Every row comes from one small tree of marks. The marks that hang from a mark follow it in brackets, in alphabetical order. Every link used is in the known rows. Which tree was each row made from?
Known rows
nenu(gifod(livu(datu) sira(tobu))): [-3.12 -2.20 -1.34  3.72 -1.18 -0.63  1.57 -2.60  0.23 -3.03  3.27 -0.48
  2.54 -4.19 -0.56 -1.42 -3.16  2.72  0.49  1.03 -2.50  1.28  0.55  0.75
  1.51]
datu(nenu(gifod) pumar): [-0.69 -1.20  1.57 -3.14 -4.07  1.29 -0.21  4.46  0.96  3.72 -0.57  1.30
 -1.03  0.10  0.66  0.81 -1.20 -0.61  0.74  1.75 -1.44 -0.91  1.77  1.01
  2.58]
datu(livu(gifod)): [ 2.19  0.55 -0.07 -2.05  1.26  2.96 -5.59 -0.37  2.95  3.81  0.46 -0.20
 -3.03  1.22 -1.04 -5.14  7.12  3.29  0.72  1.02  1.48 -6.29  2.66 -0.80
  1.69]
datu(livu(gifod(sira))): [ 2.06  2.36 -0.58 -0.11  1.70  3.11 -4.72 -2.09  0.39  3.52 -0.24  0.91
 -2.43  5.23  0.00 -3.72  5.74  0.76  1.07  0.71  1.22 -6.50  2.17  0.35
  1.11]
solas(gifod(sira)): [-1.55  1.79  0.94  1.89  1.86 -4.57 -3.45 -2.12 -1.77  1.11  0.20  0.63
 -0.81  3.25 -0.29  0.96 -1.59 -1.58 -0.58 -1.04  0.61 -1.83  1.33  2.07
 -0.59]
livu(gifod): [ 0.22  1.10  1.76 -2.67  0.31  0.15 -4.42 -0.08  0.23  1.97  0.44 -0.63
 -2.37  0.07 -0.55 -4.09  4.45  2.61  0.78 -1.00  1.47 -3.84  1.18 -0.70
  1.24]
nenu(datu(livu(gifod(solas)))): [ 3.65 -0.76 -0.75 -1.84  3.11  3.98 -1.97  1.38  1.47  2.18 -0.56 -0.95
 -1.00  3.75  1.18 -3.23  5.36 -1.08 -1.19  1.76  2.97 -2.19 -0.06 -1.67
 -0.44]
datu(livu(gifod(solas)) pumar): [ 2.79 -0.50  1.95 -0.95  2.66  5.87 -1.27  1.50  1.14  1.98 -2.95  1.19
 -0.94  3.27 -1.07 -1.19  7.05  0.93 -0.49  0.21  1.07 -2.04  1.05 -0.75
 -0.72]
solas(gifod(livu sira)): [-2.85  0.52  2.08  2.68  1.82 -2.49 -1.00 -1.82 -1.34 -1.07  2.72  0.89
  0.89  1.65  0.62  2.97 -3.10 -4.12 -1.87 -0.12 -0.61 -1.12 -1.05  2.07
 -1.84]
datu(livu nenu): [ 2.91  3.04 -2.25 -2.26 -0.54 -0.18 -3.12  2.48  1.99  5.27  0.41 -0.30
 -3.56  0.97 -0.12 -1.64  1.66  0.38 -0.01  2.08  2.91 -4.68  2.34 -0.98
 -0.04]
datu(livu(gifod) nenu pumar): [ 3.24  0.46 -0.98 -4.41 -2.20  6.14 -2.52  4.32  2.13  6.50 -0.24  0.27
 -4.66  3.71  1.54 -2.97  5.96 -0.23 -0.39  3.70  2.43 -4.78  1.66 -2.00
  2.20]
datu(nenu pumar): [ 0.89  2.20  0.66 -2.99 -2.13  0.51  0.62  5.79 -0.85  4.59 -1.46  1.16
 -3.07  1.15  1.10  1.12  0.49 -0.96 -0.19  0.54  2.04 -0.66  0.24 -1.57
  0.00]
naze(gifod(solas)): [-0.22 -0.41  1.17 -1.82  1.24 -2.53 -1.75 -1.13  1.56 -2.02 -0.92  0.36
  0.93 -0.45 -3.10  1.38  2.77 -0.34 -0.04 -3.34 -1.01  0.84 -0.11  1.07
 -0.52]
livu(datu gifod): [ 0.39  1.37  1.30 -2.12 -1.04 -2.42 -4.85 -2.05  2.69  0.82 -0.83 -2.44
 -3.23 -2.10 -1.48 -4.92  4.39  4.74  1.12 -0.02  0.44 -2.34  0.17 -3.67
  1.96]
nenu(datu gifod(sira solas)): [ 0.03 -1.35  1.46  0.76  2.10 -0.21  1.71  0.21 -2.09 -0.31 -1.73  1.08
  3.27  3.67  1.95  2.00 -3.02 -3.67  0.37 -0.63 -1.32  1.37  0.23  2.66
 -0.36]
nenu(datu(livu pumar) gifod(sira)): [-0.41 -1.26  0.41 -0.25  0.78  5.64 -0.76  3.38  0.98  5.99 -0.45  4.06
 -0.74  5.61  2.64 -1.38  2.20 -1.57 -0.39  3.36 -2.57 -1.87  1.50  0.86
  3.16]
sira(gifod tobu): [ 1.34  1.02 -2.75 -0.70  1.69  1.85  0.76  3.37 -0.12  2.33  1.40  1.04
 -2.27 -3.83  1.41 -2.16 -1.96  5.00  1.38 -0.98  3.68 -0.17  1.32  3.71
  0.66]
livu(datu(nenu) gifod): [ 1.97  1.58 -1.27 -4.01 -4.42 -2.22 -3.51 -0.16  2.25  1.78 -0.45 -3.46
 -4.13 -0.88  0.47 -3.86  1.61  2.06  1.39  1.79  1.90 -2.21 -0.21 -4.13
  2.04]
livu(datu gifod(sira)): [ 0.30  2.76  0.69 -0.44 -0.91 -1.69 -3.29 -3.68  0.24  0.88 -1.51 -1.33
 -2.51  1.52 -0.36 -3.66  2.79  2.61  1.61 -0.35  0.35 -2.03  0.06 -2.31
  1.08]
naze(gifod(livu sira solas)): [-1.39 -0.59  1.69  0.37  1.73  0.10  1.82 -2.30 -1.07 -3.90  0.66  1.70
  3.19  1.38 -0.89  4.86  0.48 -4.95 -1.31 -3.32 -2.42  1.11 -2.65  1.97
 -2.24]
nenu(gifod): [-1.91 -0.26  2.55 -0.98 -0.34 -2.00 -2.84 -0.19  1.74  1.18  0.43  0.58
  0.14 -1.90 -2.14 -1.90 -0.35  2.96  1.60 -0.71 -2.25 -2.79  2.63  2.03
  2.50]

Which tree is each row?
[ 0.97 -1.32  0.50 -1.67 -1.64 -2.26  0.57  0.90  0.23 -0.81 -1.43 -1.52
  1.92 -0.58 -1.04  2.52 -3.93 -1.70  1.35 -0.07 -0.23 -0.42  2.20  2.52
 -0.70] -> datu(nenu(gifod(solas)))
[ 2.59 -0.36  0.76 -2.83 -3.04  1.19  0.89  2.02  0.85  0.59 -3.80 -2.46
 -2.04  1.01  0.51  0.05  1.79 -0.17  0.28  1.00  1.69  1.75 -1.57 -3.69
  0.05] -> livu(datu(nenu pumar) gifod(solas))
[-2.45  0.77  0.60 -0.28 -1.28 -2.24 -1.30 -4.34  2.13 -2.26  2.15  0.56
 -0.42 -1.76 -1.20  0.42  1.36 -1.14 -0.58 -0.81 -3.66  0.47 -2.57 -1.81
  1.27] -> naze(gifod(livu(datu) sira))
[-3.50 -1.39 -2.60  4.97  0.72 -3.97  0.50 -3.18 -0.76 -2.86  4.28 -1.35
  0.94 -2.53 -0.19 -0.90 -3.54  0.05 -1.20  1.60  0.13  2.88 -0.71 -0.83
 -0.68] -> solas(gifod(livu(datu) sira(tobu)))
[ 1.77 -0.92 -1.07  0.93  3.62  3.65  5.30  2.96 -1.18 -2.98  1.35  0.37
  1.89 -5.75  1.67  2.07 -5.02  1.52 -1.16 -1.91  2.83  2.72 -1.26  3.47
 -3.12] -> sira(gifod(livu solas) tobu)
[ 1.11 -0.05 -0.01  0.12 -1.46 -1.64  1.43 -0.39 -2.60 -0.92 -1.97 -0.10
  2.62  3.29  0.50  4.08 -5.13 -3.84  1.75 -0.38 -0.29 -0.34  1.53  3.89
 -0.83] -> datu(nenu(gifod(sira solas)))
[-3.14 -2.12 -2.90  1.67 -1.24 -1.23  0.60 -3.25  0.87 -2.91  4.57 -0.06
  0.45 -3.27 -1.03 -1.27  1.41  0.87 -0.64  0.05 -1.55  2.87 -1.97 -0.99
  1.31] -> naze(gifod(livu(datu) sira(tobu)))
[-1.83  0.76 -1.39  2.57  2.27  0.67  2.78  0.71 -4.18 -0.65  3.43  1.45
  1.46 -1.16  1.22  0.28 -1.53  0.35 -1.10 -0.86  1.78  0.27 -0.56  1.15
 -2.15] -> gifod(livu sira(tobu))
[-0.48 -1.32 -4.05  0.90 -3.35 -0.40  0.85  1.09 -3.02  1.78  2.38 -0.14
  0.78  1.07  1.73 -0.33 -3.92 -0.56  2.45  1.78  1.29 -0.76  3.01  3.77
  2.00] -> datu(nenu(gifod(sira(tobu))))
[-1.27 -2.21  2.43 -1.40  1.63 -0.63  0.59 -0.82  1.85 -4.53  1.62  0.48
  2.66 -2.34 -2.07  3.08  1.34 -2.65 -1.93 -2.85 -1.87  1.34 -1.94  0.60
 -1.61] -> naze(gifod(livu solas))
[ 1.05 -0.63 -3.20  2.84  0.74 -0.70  0.98 -3.55 -2.73 -3.22 -1.60 -2.47
  0.78  0.49 -0.22 -2.80  1.43  2.63  2.04 -0.61  2.46  2.61 -0.26 -0.86
 -0.88] -> livu(datu gifod(sira(tobu) solas))
[-0.70  0.67 -2.12  4.67  2.73 -1.78  5.08 -1.89 -3.27 -4.67  0.30 -1.21
  3.35 -3.10 -0.42  1.39 -2.96  0.66 -0.98 -1.46  0.96  5.01 -2.00 -1.20
 -3.56] -> gifod(livu(datu) sira(tobu) solas)
[ 0.42  1.90 -2.32  3.50  4.10 -1.15  2.93 -0.05 -5.85 -1.85 -0.89  0.45
  2.65  1.44 -0.34  0.90 -1.17  0.38  0.70 -2.92  2.91  2.89  0.88  2.12
 -3.15] -> gifod(sira(tobu) solas)
[-0.24  0.23 -3.24  1.05 -0.63 -0.53 -1.23 -2.81 -1.61  0.39  0.83 -1.76
 -1.83 -0.44  0.10 -5.19  3.01  4.21  1.79  0.52  2.13  0.09  0.63 -1.61
  1.55] -> livu(datu gifod(sira(tobu)))
[-1.23 -2.02 -1.32  3.73  1.90 -0.47  2.58 -1.50 -4.11 -2.89 -0.30  0.48
  4.52  0.55 -0.83  0.87 -3.34  0.99  1.94 -1.37 -0.78  2.17  2.84  4.90
 -0.08] -> nenu(gifod(sira(tobu) solas))
[ 2.31  2.40 -1.04 -2.74 -1.23  3.16 -1.21  5.11  1.37  6.66 -1.14  1.74
 -3.98  2.24  0.63 -0.24  3.34 -0.34 -0.75  2.40  1.67 -3.02  1.71 -2.02
  0.67] -> datu(livu nenu pumar)
[-3.37 -2.99 -0.66  3.02  0.19  1.46  2.13 -0.83 -1.86 -1.69  4.05  1.31
  3.35 -1.82  0.89 -0.12 -2.78  0.65  0.12  0.35 -1.34  0.10  1.33  3.51
  0.53] -> nenu(gifod(livu sira(tobu)))
[ 0.28 -1.46  1.12 -1.18 -3.90 -1.14  1.92  1.77  2.13 -0.40 -3.54 -1.24
  0.56 -1.77 -1.25  2.22 -2.93  0.47  0.99  1.21 -2.28  3.01  0.31 -1.20
  1.37] -> livu(datu(nenu(gifod(solas)) pumar))
[-0.98  0.69 -0.83  1.57 -2.83 -5.35 -0.60 -1.86  0.58 -0.51  2.51 -2.09
 -1.04  0.03  1.09  2.31 -5.93 -4.65 -1.40  2.64  0.08  0.36 -1.96 -1.35
 -1.08] -> solas(gifod(livu(datu(nenu)) sira))
[-2.61 -0.83 -2.71  3.67  1.71 -3.24 -1.61 -1.13 -3.45  0.29  2.83  0.27
  0.31  1.80 -0.08 -0.93 -1.74 -0.19  0.22  0.39  2.50  0.94  2.30  2.85
 -0.40] -> solas(gifod(sira(tobu)))
[-1.53 -0.15  1.15  0.92  0.36 -2.82  1.30 -4.74  1.46 -5.31 -0.13 -0.13
  2.45 -0.96 -1.92  3.33 -0.18 -2.51 -1.02 -1.98 -3.41  2.78 -3.16 -0.99
 -1.45] -> naze(gifod(livu(datu) sira solas))
[-3.53 -2.01  4.33  0.11 -2.03  0.51  0.39  0.59  3.97 -0.63  0.33  0.91
  0.58 -5.33 -1.32  0.18 -0.86  2.58 -1.12  1.04 -5.34  1.05 -0.57 -2.12
  2.86] -> nenu(gifod(livu(datu(pumar))))
[ 0.49 -1.64  1.69 -1.68 -2.45  1.12  2.50  4.08  0.14  0.91 -2.55  0.66
  1.56  0.83  0.35  3.65 -2.59 -1.94  0.82  0.27 -0.95  1.26  1.18  1.57
  0.31] -> datu(nenu(gifod(solas)) pumar)
[-1.46 -2.43  2.21  1.42  2.12  1.79  4.01  1.01 -1.89 -2.30  0.60  1.14
  5.08  1.95  2.42  3.39 -4.24 -5.44 -1.93 -0.23 -2.11  1.40 -2.17  2.37
 -1.51] -> nenu(datu gifod(livu sira solas))
[ 2.38  1.37  2.59 -0.56  3.55  2.22  3.79  2.10  0.50 -2.08 -0.75  1.14
  1.23 -4.11  1.21  3.92 -4.77 -0.22 -1.43 -2.76  0.81  0.78 -2.36  3.00
 -2.96] -> sira(gifod(livu solas))
[ 1.05  1.18  0.18 -2.21  2.01  4.50 -1.40  6.57  1.94  7.00 -0.58  2.90
 -2.90  2.80  1.84 -2.53  5.46  0.12 -2.36  2.62  0.95 -1.09 -0.14 -3.13
  1.08] -> nenu(datu(livu pumar))
[ 1.54  1.60  0.64  0.73  1.07 -1.74 -0.68 -3.99 -1.39 -2.23 -3.42 -1.99
 -0.13  1.57 -1.06 -0.84  1.65  0.89  1.68 -2.00  0.17  0.42 -0.86 -1.40
 -0.91] -> livu(datu gifod(sira solas))
[ 0.50  2.09  0.02 -1.66 -2.67 -3.15  0.45  1.27  2.20  0.23  1.57 -2.28
 -1.99 -4.18 -0.03  0.58 -2.68 -0.36 -1.29  1.31  0.51 -0.26 -1.76 -3.94
 -0.77] -> gifod(livu(datu(nenu)))
[ 0.02 -1.55 -0.70 -2.40 -3.19 -3.08  0.98 -1.28  3.67 -3.98  1.45 -2.19
  0.60 -3.08 -1.35  2.95 -1.04 -3.40 -1.38  0.45 -1.23  3.12 -3.21 -2.57
 -0.80] -> naze(gifod(livu(datu(nenu)) solas))
[ 0.95  1.68  2.82 -1.63  0.00  3.05  2.56  3.70  3.80  1.73 -0.79  1.99
 -2.56 -5.55  1.56  1.00 -2.23  2.94 -1.23 -0.15 -1.68  1.65 -3.10 -1.44
  0.79] -> sira(gifod(livu(datu(pumar))))
[-1.35  3.74  1.65  1.71  0.31 -3.07  0.32 -2.23  0.17 -1.00  0.19  0.19
 -0.34 -2.16 -0.15  0.54 -1.51  0.54 -0.47 -0.60 -1.61  0.17 -2.05 -2.45
 -1.28] -> gifod(livu(datu) sira)
[ 1.66  0.41  1.21 -0.97  0.85 -2.13 -2.19 -2.83  1.67 -2.21 -3.02 -2.89
 -0.68 -1.74 -2.24 -2.26  2.72  3.27  1.02 -1.04  0.96  0.36 -0.46 -2.77
 -0.48] -> livu(datu gifod(solas))
[ 1.04  1.06  2.00  0.38  0.49  1.33  0.85 -1.36 -1.40 -0.62 -5.30  0.05
 -0.47  3.53  0.26  0.44  2.98  0.32  0.58 -1.18 -0.61  2.03 -1.72 -2.07
 -0.32] -> livu(datu(pumar) gifod(sira solas))
[-0.70  0.54  0.18 -0.88 -5.11 -0.75  0.58  1.02  0.65  2.88 -2.05  0.53
 -1.28  1.90  0.83  1.17 -2.91 -0.59  1.82  1.88 -2.69  0.55  0.93 -0.80
  3.32] -> livu(datu(nenu(gifod(sira)) pumar))
[ 1.13 -0.53 -2.29  1.88  2.76  1.81  1.48 -1.15 -5.26 -1.88 -0.56 -0.53
  2.01  2.66  0.93 -1.37  1.82  0.41  1.45 -1.90  3.87  0.99  1.02  2.67
 -1.92] -> livu(gifod(sira(tobu) solas))
[-2.06 -3.48 -0.73  4.08  2.12  1.38  4.87 -1.33 -3.43 -4.78  2.05  0.66
  6.08 -1.28  0.36  2.80 -4.45 -0.98 -0.08 -1.51 -1.21  2.33  1.17  4.32
 -1.48] -> nenu(gifod(livu sira(tobu) solas))
[-1.61 -1.42  1.50 -0.56 -0.09 -2.96 -0.11 -2.90  4.35 -5.35  0.51 -1.24
  1.87 -4.43 -3.30  1.57  1.31 -0.20 -1.69 -1.74 -3.18  3.11 -3.06 -2.11
 -0.88] -> naze(gifod(livu(datu) solas))
[ 3.05  1.33 -1.52 -2.28 -2.04  6.46 -1.53  2.65 -0.54  6.57 -1.01  1.90
 -3.99  7.54  2.93 -1.02  4.87 -2.41  0.45  3.04  2.26 -4.91  1.36 -0.35
  1.27] -> datu(livu(gifod(sira)) nenu pumar)
